What can hang from each mark:
K_678: K_971
K_814: K_971
K_971: K_678 K_814 K_939
K_476: K_143 K_384
K_409: K_939
K_143: K_476
K_939: K_384 K_612 K_971
K_612: K_169 K_939
K_384: K_476 K_844 K_939
K_844: K_384

Each row was made from one small tree. The marks that hang from a mark follow it in brackets, in the order of their numbers. Every link used is in the known rows. Write each row's tree.
Known rows:
K_384[K_476[K_143] K_844 K_939[K_612 K_971]]: -13; -13; -29; -5; 8; -5; 3; -5; 9; 1; -43; -35; -30; 12; -2; -5; 12; 9; -2; -21; -27; -25; 22; 14; -14; -6; 53; -50; -17; 1
K_612[K_939]: -33; 0; 21; 4; -53; 11; 0; 12; -6; 4; 25; 72; 17; -6; -16; 8; -19; -2; 24; 1; 20; 12; -6; 0; 8; -1; 15; -19; -1; 0
K_476[K_143 K_384[K_844 K_939[K_971]]]: -10; -22; -2; -5; -15; -7; 5; 3; -19; 4; -29; 39; -12; 26; 5; -21; -11; -2; 0; -12; -10; -33; -13; 5; -8; -3; 35; -55; -15; -4
K_844[K_384[K_476[K_143] K_939[K_971]]]: -8; -6; -22; -5; 16; -9; 6; 1; 0; 1; -19; -35; -19; 27; 2; 5; 1; -10; -16; -24; -30; -14; -32; -19; 6; 7; 28; -26; -13; -7
K_678[K_971[K_814 K_939[K_384]]]: 8; 6; 26; 12; 17; -3; 10; -8; -6; 8; 19; -41; 5; -14; 5; -10; -1; -11; -33; 45; 4; 5; -7; -2; 6; -9; -11; 27; 15; 5
K_384[K_939[K_612[K_169] K_971]]: 1; -14; 16; -2; -1; 6; 3; 9; 20; -8; 8; 5; -19; -11; -10; 11; 15; 22; 18; -5; -1; 29; 5; 2; -7; -4; 25; 7; -6; 14
K_844[K_384[K_939]]: -17; 3; 1; 2; 5; -6; 0; 4; 3; -2; 10; 51; -10; 23; -1; 13; -8; 13; 6; -16; -14; -4; -31; -25; 9; 9; 4; -3; -4; -6
K_678[K_971[K_814 K_939[K_612]]]: 4; 5; 37; 9; 13; 11; 8; -9; 1; 9; 17; -54; 12; -34; -3; -8; 8; -10; -27; 44; 4; 14; -5; -1; 3; -10; -10; 31; 17; 11
K_678[K_971]: -3; -6; 36; 19; 1; 9; 17; 11; -5; 1; 59; -48; 24; 5; 3; -3; -6; -15; -8; 11; 21; 3; -20; 1; 3; -11; -10; 15; 13; -1
K_844[K_384]: -7; 3; 5; 1; 13; 1; -1; 12; -6; 0; 20; 4; 15; 17; 1; 11; -7; 2; 4; -19; -7; -8; -43; -24; 11; 10; -17; 12; 2; -4
K_844[K_384[K_476 K_939]]: -16; 1; -24; 4; 7; -8; 0; 0; 6; 2; -2; 26; -14; 29; -4; 19; -8; 0; 7; -24; -22; -9; -24; -24; 6; 9; -3; -7; -7; -13
K_409[K_939[K_384[K_476] K_612[K_169]]]: 6; 16; -37; 13; -15; 1; -8; -1; 17; -12; 1; 23; -4; 8; -1; 14; 14; 10; 21; -23; 1; 26; -9; 3; 0; 2; -21; 13; 3; 4
K_476[K_384]: -10; -8; 13; 0; -10; 7; -1; 15; -20; 2; 21; 51; 22; 13; 4; 5; -16; -15; 27; -10; 22; 2; -25; -10; -4; 2; -30; -11; 3; -14
K_678[K_971[K_814 K_939]]: 1; 2; 45; 10; 5; 9; 9; -6; -3; 10; 25; -46; 13; -21; -2; -10; -4; -21; -30; 42; 8; 7; -4; -2; 5; -11; -21; 33; 15; 5
K_612[K_169 K_939[K_384 K_971[K_678 K_814]]]: 6; -11; 10; -4; -34; -4; 0; 2; 4; 4; 0; 28; 0; -30; -21; 2; -2; 8; 9; 23; -1; 20; 6; 5; 10; -1; 10; 31; -8; 23
K_409[K_939[K_384[K_476 K_844] K_612 K_971]]: 3; 16; -23; -4; 11; -8; 1; -15; 5; -12; -18; 4; -11; 17; 11; 2; 31; 12; 12; -4; -16; 8; 1; 11; -4; -6; 0; -20; -3; -8
K_143[K_476]: -13; 9; 22; 1; 1; 15; -1; 15; -2; -7; 14; 13; 19; 1; 0; -6; 9; -22; 18; -35; 25; 4; 20; -7; 1; -2; 2; -5; -1; -6
K_384[K_476]: -9; 0; -6; 3; -1; 11; -2; 13; -1; 1; 20; -26; 15; 12; -1; 18; -14; -27; 18; -25; 18; 1; 4; -1; -4; 0; -24; -2; 1; -17
K_409[K_939[K_384]]: -5; 24; -2; 6; -15; -1; -3; -3; 2; -11; 24; 67; 3; 22; 13; 4; 2; 3; 10; -8; 13; 19; -12; -1; 7; -1; -15; -11; 7; -11
K_409[K_939[K_612 K_971]]: 2; 15; 25; -8; -5; 15; 3; -10; 8; -15; 14; 8; 5; -7; 6; 2; 29; 1; 9; 2; 7; 34; -11; 2; 2; -6; -4; -11; 5; -2
K_814[K_971[K_678]]: 19; -9; 32; -7; -17; 13; 6; -4; 2; -7; 24; 32; 22; -15; 4; -4; -18; -11; -16; 3; 32; -4; -6; 0; 4; 5; -28; 15; 10; -9
K_612[K_169 K_939]: -17; -15; 14; 15; -73; 15; -4; 24; 9; 2; 21; 56; 14; -13; -34; 13; -23; 3; 32; -11; 18; 16; -11; 2; 8; -1; -6; 31; -7; 22
K_143[K_476[K_384[K_844 K_939[K_971[K_814]]]]]: -11; -5; 17; -7; 4; 0; 0; -2; -9; -1; -39; 90; -8; 1; -3; -18; 16; -12; 23; -12; -5; -17; 28; -5; -7; -9; 12; -24; -15; -8
K_844[K_384[K_476[K_143] K_939[K_612]]]: -16; 4; -42; 2; 10; -5; -2; 0; 6; 3; -22; -13; -17; 19; -1; 10; 2; 3; -7; -33; -29; -11; -31; -19; 4; 12; 31; -28; -7; -2
K_814[K_971]: 9; -11; 30; 1; -19; 14; 9; 11; 1; -7; 8; 40; 18; -9; 4; -1; -18; -9; -10; -7; 34; -4; -21; 2; 2; -1; -18; 11; 5; -7
K_678[K_971[K_814 K_939[K_612[K_169]]]]: 14; -4; 33; 15; 1; 11; 6; -3; 9; 9; 15; -61; 10; -37; -13; -5; 6; -8; -24; 37; 5; 16; -7; 0; 2; -9; -20; 57; 14; 23
K_384[K_476[K_143] K_939[K_612[K_169] K_971]]: 2; -16; -26; 0; -3; 5; 2; 9; 19; -1; -23; -62; -26; -1; -10; 5; 9; -5; -4; -28; -8; 12; 8; 7; -10; -2; 44; -19; -14; 12
K_384[K_476[K_143] K_844 K_939[K_612[K_169]]]: -12; -14; -48; 13; -22; -1; -7; 6; 20; 3; -37; -5; -25; 10; -17; 3; -6; 17; 9; -41; -22; -28; 22; 14; -12; 0; 31; -16; -17; 13
K_384[K_844]: -13; -5; 18; 3; -7; 5; -3; 14; -4; 0; 16; 25; 16; 14; -1; 1; -14; 8; 20; -15; 4; -27; 9; 7; -3; -4; -18; 5; -3; -5

Write each row's tree:
-5; 1; -35; 8; 17; -15; -4; 8; -7; 1; -4; -2; 0; 32; 10; 9; -10; 7; 19; -22; -7; -25; 13; 6; -5; 0; -11; -11; -6; -13 => K_939[K_384[K_476 K_844]]
14; 17; 10; -18; 17; -9; -15; -27; -5; 8; -5; 16; -2; -18; 4; -8; -8; 5; -20; 41; -13; -11; 41; -3; 5; 8; -32; 26; 10; -2 => K_971[K_678 K_814 K_939[K_384[K_844]]]
-4; 0; -45; 7; 14; -15; -2; 12; -11; 2; -13; -30; -2; 33; 12; -2; -14; 2; 1; -30; -7; -35; 5; 10; -4; 2; 14; -27; -7; -7 => K_939[K_384[K_476[K_143] K_844]]
18; -2; 48; -26; 25; 11; 1; -9; -5; 1; 22; -35; 15; -33; 6; -4; 8; -19; -12; 29; 6; 14; 20; 0; 3; -4; -11; 12; 7; -4 => K_939[K_971[K_678 K_814]]
-13; -18; -18; -3; -1; -7; 6; -1; 4; 2; -34; -23; -27; 28; -1; -7; -6; -6; -5; -21; -22; -35; 24; 14; -10; -8; 39; -45; -21; -8 => K_384[K_476[K_143] K_844 K_939[K_971]]
16; 0; 14; 18; 13; 0; 5; -3; 6; 6; 12; -60; 1; -27; -5; -7; 9; 3; -24; 39; 0; 15; -8; 0; 3; -7; -10; 49; 13; 22 => K_678[K_971[K_814 K_939[K_384 K_612[K_169]]]]
7; 6; 11; 13; 20; -4; 9; -7; -3; 11; 12; -55; 2; -8; 4; -7; -3; -20; -31; 39; 1; 3; -1; -1; 4; -9; -16; 26; 12; -2 => K_678[K_971[K_814 K_939[K_384[K_476]]]]
13; -1; -49; 13; 13; -3; -8; 18; 11; -4; 1; -46; -1; 0; -3; 21; 7; 16; 24; -30; 2; 16; -3; 2; -7; 7; -6; 22; 0; 11 => K_939[K_384[K_476] K_612[K_169]]
3; 1; 12; 2; -13; 14; -10; 10; 11; 0; 13; -35; 7; -14; -14; 9; -1; 9; 10; -1; 10; 24; -2; -5; -2; 7; -31; 42; 6; 17 => K_971[K_939[K_612[K_169]]]
-8; -15; -9; 2; -20; 2; -2; 15; -27; 8; -13; 19; 17; 22; 5; -19; -20; -11; 4; -27; 3; -40; -25; 3; -5; 2; 5; -37; -6; -3 => K_476[K_143 K_384[K_844]]
-11; -1; 13; -14; -16; -12; 2; -12; -12; 5; -10; 57; -1; -18; -5; -7; 1; 13; 4; 35; -14; -6; 21; 9; 8; -3; 29; -17; -6; 4 => K_612[K_939[K_384[K_844] K_971[K_678 K_814]]]
0; 1; -2; -18; 24; 2; -2; -22; 15; 0; -15; -9; -23; -24; -2; 11; 18; -6; 3; 15; -12; 20; 38; 0; -8; -2; 19; -17; -2; -8 => K_384[K_476 K_939[K_612 K_971[K_678 K_814]]]
-20; 0; -2; 3; -6; 2; -4; 3; -4; -3; -22; 93; -5; 10; -4; -12; 16; 0; 37; -30; 0; -13; 22; -6; -9; -2; 13; -31; -11; -7 => K_143[K_476[K_384[K_844 K_939[K_612]]]]
16; 20; -13; -19; 18; -4; -15; -25; -6; 11; -11; -40; -3; -19; 6; -7; -11; -22; -37; 28; -6; 0; 34; -6; 6; 12; -18; 7; 11; -5 => K_971[K_678 K_814 K_939[K_384[K_476[K_143]]]]
30; -8; 24; -6; -23; 15; -1; -10; 13; -7; 6; 0; 10; -27; -9; -3; -8; 2; -22; 14; 21; 9; -2; -1; 2; 11; -39; 49; 11; 10 => K_814[K_971[K_678 K_939[K_612[K_169]]]]
9; 23; 5; -10; 16; 0; 0; -15; 5; -12; -11; 34; -7; -16; 15; -2; 33; 9; -3; 17; -6; 32; -4; 3; 4; -7; 11; -11; 6; 0 => K_409[K_939[K_384 K_612 K_971[K_814]]]
-19; -3; -9; -5; -16; -12; 3; -3; -9; 8; -34; 44; -7; -8; -7; 0; 0; 1; 11; 19; -19; -10; 13; 10; 3; -8; 29; -24; -14; -2 => K_612[K_939[K_384[K_476 K_844] K_971[K_814]]]
-4; 7; -28; 1; 6; -11; -7; -1; -10; 7; -18; -40; -7; 28; 6; -4; -15; -3; -12; -8; -9; -23; 9; 3; -2; 6; -9; -9; -3; -6 => K_971[K_939[K_384[K_476[K_143] K_844]]]
25; 5; 19; -23; 46; -10; 1; -11; -9; -2; 13; -33; 3; -19; 18; -5; 13; -2; -15; 30; 0; 13; 19; 0; 4; -1; 4; 3; 5; -4 => K_939[K_384 K_971[K_678 K_814]]
2; 2; 9; 18; 16; -9; 9; -6; -5; 3; 25; -64; 2; 8; 3; -10; 7; 15; -14; 28; -5; -2; -10; 4; -1; -6; -4; 18; 11; 7 => K_678[K_971[K_939[K_384[K_844] K_612]]]
-4; 26; -32; 6; -4; 0; -6; -10; 8; -12; 5; 28; -3; 13; 10; 12; 18; 6; 14; -15; 4; 23; -7; 0; 0; 2; -8; -19; 7; -10 => K_409[K_939[K_384[K_476] K_612]]
9; -5; -55; 14; 12; -11; -10; 15; 10; -2; -17; -26; -5; 7; -6; 14; 6; 29; 29; -32; -14; -12; 10; 10; -10; 3; -9; 26; -8; 13 => K_939[K_384[K_476 K_844] K_612[K_169]]
26; 4; 9; -10; 0; 0; -1; -19; 2; -8; 2; 5; 3; -16; 7; -6; -3; 9; -26; 21; 14; 7; -2; -2; 3; 13; -20; 19; 13; -2 => K_814[K_971[K_678 K_939[K_384 K_612]]]
-33; 2; -26; 10; -37; -11; -1; 4; -9; 6; -8; 68; 0; 17; -10; 8; -17; 9; 29; -6; -3; -15; 5; 7; 3; 0; 19; -27; -10; -4 => K_612[K_939[K_384[K_476 K_844]]]
23; -11; -2; 5; -17; -1; -1; 3; 8; -6; -27; 25; -3; -9; -3; -4; -7; 23; -13; 4; 9; -10; -12; 6; -2; 5; -22; 40; 1; 13 => K_814[K_971[K_939[K_384[K_844] K_612[K_169]]]]
-17; -15; -15; 3; -28; -5; -1; 8; -17; 6; -23; 71; -9; 29; 1; -17; -22; 2; 5; -22; -3; -36; -13; 3; -7; 2; 28; -53; -11; -4 => K_476[K_143 K_384[K_844 K_939]]
15; 1; 16; -14; 44; -8; 5; 6; -10; -1; -5; -22; 0; -13; 17; -2; 13; -1; -9; 19; -2; 12; 3; 1; 2; -7; 14; -1; -1; -2 => K_939[K_384 K_971[K_814]]
22; 7; -1; -19; 49; -9; 2; -9; -7; -11; 25; -77; 1; -9; 18; 1; 31; 20; 2; 15; -1; 26; 6; 1; -3; 6; 20; -9; 8; 2 => K_939[K_384 K_612 K_971[K_678]]
24; 1; 27; -13; -14; 13; 0; -17; 4; -6; 7; 2; 11; -26; 0; -5; -5; -2; -26; 22; 22; 7; 0; -2; 2; 11; -28; 23; 14; -1 => K_814[K_971[K_678 K_939[K_612]]]
0; 10; -22; -1; 8; -6; -6; 3; -7; 4; -2; -57; -4; 23; 8; 1; -14; -13; -13; -7; 6; 0; 1; -3; 0; 8; -6; -9; 3; -6 => K_971[K_939[K_384[K_476[K_143]]]]
